Each row was made from one small tree. Brackets hold a mark, then the marks that hang from it, in the order of their numbers. Every link used is in the known rows. Write each row's tree.
Known rows
{z134 {z400 {z291 z550}}}: [-0.79 -0.54 -1.12 -0.70 -2.62  1.22  0.94 -0.25  0.79  0.29  1.09  1.09
  0.17  0.38  0.86  0.96  1.64  0.08 -2.29 -0.02 -0.66 -0.68  0.33 -0.15
 -0.48 -1.29]
{z346 z107 {z723 z550 {z975 {z134 z400}}}}: [ 0.25 -0.07 -1.26 -2.82 -0.76 -1.46 -2.67 -0.50 -0.70 -0.57 -0.89 -1.54
 -1.78 -1.60 -0.40 -0.23 -6.18  1.28  1.08 -0.19 -0.41 -0.95  1.82  0.39
  1.05  1.01]
{z134 {z975 z723}}: [ 0.01 -0.73  0.52  0.25  1.15  0.16  1.91  2.54 -0.36  0.57  0.88  0.19
  1.09  0.43 -0.41 -0.53  1.20 -0.88 -0.03  0.07 -0.97  0.33 -0.39 -0.19
 -0.40 -2.18]
{z400 z107 {z134 z975} {z291 z550}}: [-1.23 -1.29  0.74  2.02 -1.80  0.48  2.67 -2.84  1.96  0.37  0.38  1.07
 -0.40 -0.26  0.33  0.76  5.31 -0.10 -0.88  0.67 -0.92 -1.64 -0.95 -1.02
 -0.67 -0.72]
{z723 z346 z975}: [ 0.36 -0.10  0.76 -0.77  2.90 -1.45 -0.89  2.45 -0.91  0.43 -0.06 -1.55
  0.12 -0.08  0.01  0.76 -0.80  1.40  1.19  0.10 -0.74  0.81  0.20 -0.20
 -0.07 -0.62]
{z291 {z400 z107} z550}: [-0.70  1.30 -0.40  1.71 -1.72 -1.12  2.05  1.97  0.75 -0.45  0.52 -0.10
  0.18 -0.37  1.10  0.46  2.09  1.68 -0.61  0.44 -0.21  2.39  0.48 -1.04
 -0.06 -0.94]
{z550 {z723 {z346 z107} {z975 {z134 z400}}}}: [ 1.07  1.71  1.05 -2.12  2.85  0.54 -3.98 -4.49 -1.22  0.10 -1.45 -0.40
  0.18  0.29 -1.48 -0.11 -0.18 -0.63  0.71 -0.27  1.85 -0.92 -0.06  1.63
  1.02  1.42]
{z723 {z346 z107}}: [-0.09 -0.16 -0.30  0.51  3.10 -0.78 -2.03  1.70 -0.62 -0.52 -0.05 -1.34
  0.56 -0.97  0.01 -0.44 -2.04  0.63  0.94  0.18  1.44  0.24  0.36  0.45
  0.07 -0.69]
{z291 {z400 z107 z134} z550}: [-0.66  0.75  0.52  2.46 -2.28 -1.54  1.87 -0.74  1.52 -0.46 -0.31  0.49
 -0.72 -0.76  1.25 -0.40  2.05  2.23 -0.64  0.57  0.33  1.69  0.05 -0.89
 -0.39 -0.29]
{z134 {z400 z291}}: [-1.63 -0.38 -1.85  0.74 -1.20  0.13  0.87  0.40  0.42  0.12  0.41  0.51
  0.01 -0.35 -0.32 -0.26 -1.60 -1.18 -1.05  0.23 -1.14 -0.57 -0.06  0.11
 -0.64 -2.13]
{z291 {z400 z107 {z134 z975}} {z550 z723}}: [ 0.35  1.23  2.07  1.07 -0.40 -0.36  2.92 -2.74  0.71  0.18 -0.58  1.17
 -0.06  0.96 -0.30  0.08  7.56  1.98 -1.24  0.34  0.43  0.81 -0.40 -0.82
 -0.09 -0.51]
{z975 z134 {z723 z550}}: [ 0.04  1.12 -0.75 -0.15 -2.51  0.85 -0.68  3.45  0.45 -0.15  1.61  0.72
  0.97  0.41  3.40 -0.59 -4.21 -0.56  0.11 -0.08 -0.41  0.90  0.03 -0.01
  0.03  1.48]
{z550 {z723 {z346 z107} {z975 z134}}}: [ 0.85  2.46  1.35 -0.43  2.94  0.10 -4.65 -2.32 -0.89 -0.07 -0.61 -0.54
  1.12  0.28  0.69  0.20 -0.14 -0.28  1.37  0.03  1.46 -0.43 -0.20  1.11
  0.93  2.06]
{z400 {z134 z975} z291}: [-1.31 -0.95  0.35  1.76 -0.37 -0.48  1.39 -1.02  1.12  0.47 -0.07  0.71
 -0.33 -0.61  0.40 -0.58 -0.21  0.18 -0.80  0.42 -1.60 -1.75 -0.56 -0.21
 -1.28 -1.81]
{z134 {z400 z107} {z975 {z723 z346 z550}}}: [ 1.18 -2.26 -0.06 -1.80  2.23  1.14  3.66  1.48 -1.11  0.39 -0.46 -0.83
 -0.60  0.87 -3.94  0.32  2.68 -1.05  0.70 -0.48  0.12  0.65 -0.58 -0.41
  0.14 -0.73]
{z346 z107 {z723 {z975 z134}}}: [-0.79  0.71 -0.52  0.83  0.73 -2.26 -3.60 -0.11 -0.21 -0.64 -0.40 -1.28
 -0.14 -1.87  0.49 -0.57 -4.63  0.01  1.89  0.38 -0.24 -0.54  1.13  0.45
  0.70  0.30]
{z134 {z400 {z291 z550}} {z975 {z723 z346}}}: [ 1.25 -2.08  1.10 -1.12  0.55  2.46  2.22 -0.75 -0.51  0.87  0.36  1.37
  0.57  2.39 -3.01  1.64  6.46 -1.09 -2.40 -1.08  0.41 -0.57  0.07  0.36
 -0.96 -1.41]
{z723 z975}: [-0.64  0.49  0.02 -0.70  0.53 -1.54 -0.47  2.19 -0.18  0.36  0.36 -1.09
  0.00 -0.86  1.68  0.21 -2.15  1.06  0.84  0.54 -1.97  0.32 -0.05 -0.49
  0.17 -0.99]
{z134 {z400 z107 z291} z975}: [-1.81 -1.24 -1.26  1.05  0.25  0.27  3.32 -1.60  0.46  0.36 -0.26 -0.05
 -0.53 -0.81 -3.00  0.05  2.02 -2.05 -0.23  0.55 -1.66 -1.35 -0.88 -0.38
 -0.34 -2.91]
{z346 z107 {z723 z550 z975}}: [-0.06 -0.60 -1.13 -1.34  0.57 -2.45 -1.39  2.99 -0.98 -0.75 -0.15 -2.14
 -1.13 -1.46  0.74  0.39 -3.63  2.13  1.70  0.12 -1.16  0.04  1.27 -0.95
  1.00  0.68]
{z723 {z346 z107} z550}: [ 0.62 -0.29 -0.75 -1.40  1.75 -0.44 -1.75  3.29 -0.77 -0.63  0.23 -1.77
 -0.13 -0.74  1.36  0.09 -3.46  2.16  0.75 -0.09  0.94  0.39  0.80 -0.04
  0.21  0.74]
{z975 {z134 {z400 z291}} z723}: [-1.17  0.47 -1.30  2.09 -2.63  1.63 -0.37 -1.01  0.80  0.15  0.65  1.98
  0.92  0.50 -0.24 -0.84 -1.91 -3.93 -1.02 -0.12 -0.27 -0.44 -0.64  1.04
 -0.55 -0.34]

Write each row's tree
[-0.11 -0.13 -0.65  2.34  0.19  1.81 -2.46 -2.81 -0.03 -0.38 -0.37  1.06
  0.76  0.13 -1.97 -0.68 -1.73 -3.86 -0.46 -0.59  1.91 -0.98 -0.39  1.90
 -0.33  0.68] | {z975 {z134 {z400 z291}} {z723 {z346 z107}}}
[ 0.25 -0.39  0.69  1.93 -1.17 -1.10  3.92  0.82  0.39 -0.16 -0.89  0.21
 -1.04 -0.26 -0.83 -1.02  0.55  0.76  0.09 -0.08 -0.73  1.35 -0.45 -0.99
 -0.40 -0.06] | {z291 {z400 z107 {z134 {z975 {z723 z550}}}}}
[ 1.21  1.46  2.51 -0.62 -0.57 -0.36  1.53 -1.58  0.23  0.43 -0.43  1.41
  0.39  1.54  1.05  0.04  5.20  3.61 -2.45 -0.19  0.30  0.64  0.63 -0.37
 -0.54 -0.75] | {z291 {z400 {z134 z975}} {z550 z723}}
[ 2.04 -2.04  0.39 -3.23  2.51  1.16  0.64  0.52 -1.61  0.10 -0.78 -0.96
 -0.61  0.35 -3.09 -0.10 -0.21  0.22 -0.17 -1.00  1.16 -0.42  0.58  0.61
  0.16 -0.38] | {z134 z400 {z975 {z723 {z346 z107} z550}}}
[-0.40 -0.67 -2.06 -0.28  0.29 -1.88 -0.76  3.98 -0.60 -1.08  0.55 -1.63
 -0.30 -1.29  1.01 -0.53 -4.06  1.59  1.26  0.27 -0.10  0.41  1.50 -0.73
  0.57 -0.11] | {z346 z107 {z723 z550}}
[ 0.20  1.54  0.72 -0.75  2.57  0.40 -1.08 -3.77 -0.60  0.39 -1.17 -0.21
  0.13  0.74 -2.39  0.36  2.77 -1.88  1.55  0.23  0.76  0.21 -1.11  0.60
  0.98  1.04] | {z550 {z723 z346 {z975 {z134 {z400 z107}}}}}
[ 2.10 -0.80  1.93  0.09  1.02 -0.86  2.13  2.19 -0.75  0.19 -1.05 -0.11
 -0.61  1.13 -1.10 -0.48 -0.34  2.71 -0.79 -1.07  0.19  1.68  0.58 -0.17
 -1.15  0.15] | {z291 {z400 {z134 {z975 {z723 z346 z550}}}}}
[ 0.59  0.35  0.68 -2.30  1.56 -0.45 -2.25 -1.02 -0.55  0.55 -0.87 -0.89
 -0.62 -0.27 -1.12  0.22 -3.23  0.56  0.57 -0.31 -0.08 -0.13  0.61  1.09
  0.02 -0.30] | {z723 z346 {z975 {z134 z400}}}
[ 0.42  1.02 -0.56 -3.92 -2.07 -0.30 -1.49  0.28  0.01  0.40 -0.05 -0.73
 -1.29 -0.70  1.69  0.20 -5.97  1.66  0.03 -0.16 -1.56 -0.59  1.01  0.20
  0.46  0.83] | {z723 z550 {z975 {z134 z400}}}
[-0.08 -1.33  1.37  0.91  0.49 -0.16  1.83 -0.06  0.41  0.59 -0.02  0.85
  0.25  0.03 -0.21 -1.35  0.97 -0.42  0.03  0.15 -0.53 -0.29 -0.87 -0.01
 -0.78 -1.53] | {z400 {z134 {z975 z723}}}
[ 0.15  2.09  1.87  1.28 -1.35 -1.19  1.19 -3.16  0.71  0.05 -1.01  0.72
 -0.47  0.66  1.01  0.61  6.32  1.68 -0.26  0.51 -0.14  1.47 -0.68 -1.06
  0.49  1.47] | {z291 {z400 z107 z134} {z550 {z723 z975}}}
[-2.09  0.18 -1.16  2.53 -2.37  0.68  1.65  0.47  1.53 -0.18  1.58  0.70
  0.67 -0.09  1.65  1.17  4.02 -1.17 -0.49  0.84 -0.83  0.08 -0.89 -1.17
 -0.15 -0.28] | {z400 z107 {z291 z550}}
[ 1.43  0.35  0.08 -3.78  0.80 -0.04 -3.65 -1.41 -0.87 -0.10 -1.20 -1.66
 -1.50 -0.99  0.00  0.37 -5.56  1.77  0.67 -0.55  0.64 -0.93  1.19  0.99
  0.71  1.87] | {z723 {z346 z107} z550 {z975 {z134 z400}}}
[-2.49 -0.52 -2.33  2.44 -0.98  0.07  2.17 -0.95  0.86 -0.15  0.16  0.21
 -0.32 -0.99 -1.69 -0.29  0.44 -2.85  0.17  0.78 -1.06 -0.36 -1.03 -0.36
 -0.06 -1.78] | {z134 {z400 z107 z291}}
[ 0.38  0.33  1.18  1.57  0.33  1.51 -1.92 -4.25  0.57 -0.29 -0.05  1.55
  0.95  1.35  1.21  0.64  6.23 -0.09 -1.28  0.00  2.49 -1.05 -0.82  0.29
 -0.26  2.08] | {z400 z134 {z291 {z550 {z723 {z346 z107}}}}}
[ 1.75 -1.33  0.69 -1.56  2.65  0.65  0.01  2.43 -1.34 -0.08  0.08 -1.11
  0.41  0.34 -0.97  0.16 -0.13  0.59  0.44 -0.70  0.74 -0.14  0.39  0.05
  0.10  0.37] | {z134 {z975 {z723 {z346 z107} z550}}}
[ 1.15 -0.16  0.25 -2.36  2.17 -1.03 -2.28  2.14 -1.17 -0.26 -0.43 -2.40
 -0.80 -0.88  1.06  0.98 -3.12  2.67  1.35 -0.18 -0.15  0.04  0.76 -0.25
  0.62  1.63] | {z723 {z346 z107} z550 z975}
[-0.98  0.79 -0.36  0.52  0.12 -2.38 -1.92  1.47 -0.12 -0.13  0.21 -0.74
  0.10 -0.74  0.67 -0.11 -3.50  0.22  1.65  0.32 -1.38  0.34  0.88 -0.11
  0.24 -0.41] | {z346 {z723 {z975 z134}}}
[ 0.34 -1.40  0.11 -1.52  0.89  0.62  2.48  0.50 -0.64  0.74  0.02  0.31
  0.25  0.32 -2.42 -0.82  1.11 -1.27 -0.60 -0.26 -0.67 -0.07 -0.07  0.34
 -0.29 -2.89] | {z134 z400 {z975 z723}}
[-2.75 -0.52 -1.10  4.84 -1.36 -0.88  1.56 -1.49  1.90 -0.32  0.20  0.69
 -0.30 -1.28  0.61 -0.83  0.51 -2.11  0.85  1.22 -0.82 -0.50 -1.85 -0.72
 -0.56 -0.48] | {z400 z107 z134 z291}
[-0.72  0.96  0.62  1.46 -2.41  1.23  0.17 -2.33  1.42  0.22  1.00  2.54
  1.19  1.78  3.03  0.50  5.73  0.06 -1.90  0.43  0.33 -0.62 -1.04 -0.47
 -0.51  1.03] | {z400 z134 {z291 {z550 z723}}}
[-0.43 -0.98  1.18  0.45 -1.90  0.51  1.36 -1.72  1.49  0.63  0.64  1.33
 -0.06  0.34  1.61  0.72  3.38  1.53 -2.02  0.16 -1.11 -1.76 -0.01 -0.51
 -1.18 -1.06] | {z400 {z134 z975} {z291 z550}}
[ 1.44 -0.14 -0.62 -1.73  0.10  1.48 -2.31 -0.24 -0.65 -0.49 -0.35 -0.15
 -0.11  0.02 -0.58 -0.69 -4.27 -0.97  0.11 -0.80  2.28  0.07  0.49  1.33
  0.36  1.82] | {z975 {z134 z400} {z723 {z346 z107} z550}}
[ 1.32 -0.08 -0.41 -1.88 -0.37  1.37 -0.66  1.50 -0.57  0.11  0.29  0.35
  0.30  1.19 -0.25 -0.23 -3.03 -0.71 -0.16 -0.85  1.15  0.93  0.35  0.88
 -0.10  1.17] | {z975 {z134 z400} {z723 z346 z550}}
[ 1.01 -0.69 -0.39 -0.25  1.40  0.50 -0.95  3.06 -0.96 -0.56  0.47 -0.77
  0.56  0.24  0.55 -0.10 -1.74 -0.08  0.83 -0.41  1.33  0.99  0.02 -0.02
  0.23  1.44] | {z975 {z723 {z346 z107} z550}}
[-0.54  0.24 -1.63 -0.15 -2.54  1.16  1.14  0.31  0.59 -0.22  0.53  0.49
 -0.23 -0.11  0.04 -0.80 -2.42 -2.53  0.67  0.15  0.05  0.75 -0.80  0.05
  0.61  1.02] | {z975 {z134 {z400 z107}} {z723 z550}}
[ 0.97 -1.40 -0.37 -3.34 -0.34  1.00  2.76  2.45 -0.80  0.59  0.34 -0.07
 -0.54  0.67 -1.14 -0.26 -0.51  0.27 -0.79 -0.57 -1.14 -0.06  0.30 -0.26
 -0.07 -1.50] | {z134 z400 {z975 {z723 z550}}}
[-2.05  0.37 -1.85  3.72 -2.51  1.52  1.07 -2.34  1.29 -0.11  0.43  1.72
  0.64 -0.11 -1.51 -0.70  0.42 -5.58  0.14  0.35 -0.20 -0.25 -1.76  0.59
 -0.07 -0.03] | {z975 {z134 {z400 z107 z291}} z723}
[ 0.85  1.19  1.12 -0.70  4.11 -0.38 -2.78 -0.84 -1.47 -0.04 -0.68 -1.15
  0.75  0.44 -0.21  0.51  2.25  0.38  1.42  0.11  1.05  0.10 -0.47  0.33
  0.91  1.07] | {z550 {z723 {z346 z107} z975}}
[ 1.18 -0.30  2.46  0.72 -1.67 -0.22  2.38 -0.30  0.54  0.40 -0.24  1.46
  0.02  0.83  0.18 -0.30  3.23  2.17 -2.17 -0.56  0.06  1.02  0.62 -0.19
 -1.00 -0.98] | {z291 {z400 {z134 {z975 z723}}} z550}
[-1.64  1.39 -0.75  2.49 -1.64  1.60  1.55 -0.82  1.07 -0.09  1.69  1.63
  1.77  1.54  1.72  1.41  8.08 -2.11 -0.71  0.86 -0.14  0.26 -1.71 -1.19
  0.32  0.57] | {z400 z107 {z291 {z550 z723}}}
[ 1.05  0.62 -0.17 -0.02  0.31  0.97 -2.91  1.72 -0.38 -0.64  0.53 -0.23
  0.87  0.11  1.46 -0.42 -4.04 -0.61  0.68 -0.51  1.83  0.45  0.42  0.84
  0.23  2.54] | {z975 z134 {z723 {z346 z107} z550}}
[-0.05  0.69 -0.89 -1.11 -0.51 -2.05 -3.33  1.28 -0.40 -0.80 -0.09 -1.56
 -0.84 -1.58  1.70  0.05 -5.96  1.48  1.74  0.05 -0.86 -0.55  1.49 -0.12
  0.93  1.69] | {z346 z107 {z723 z550 {z975 z134}}}
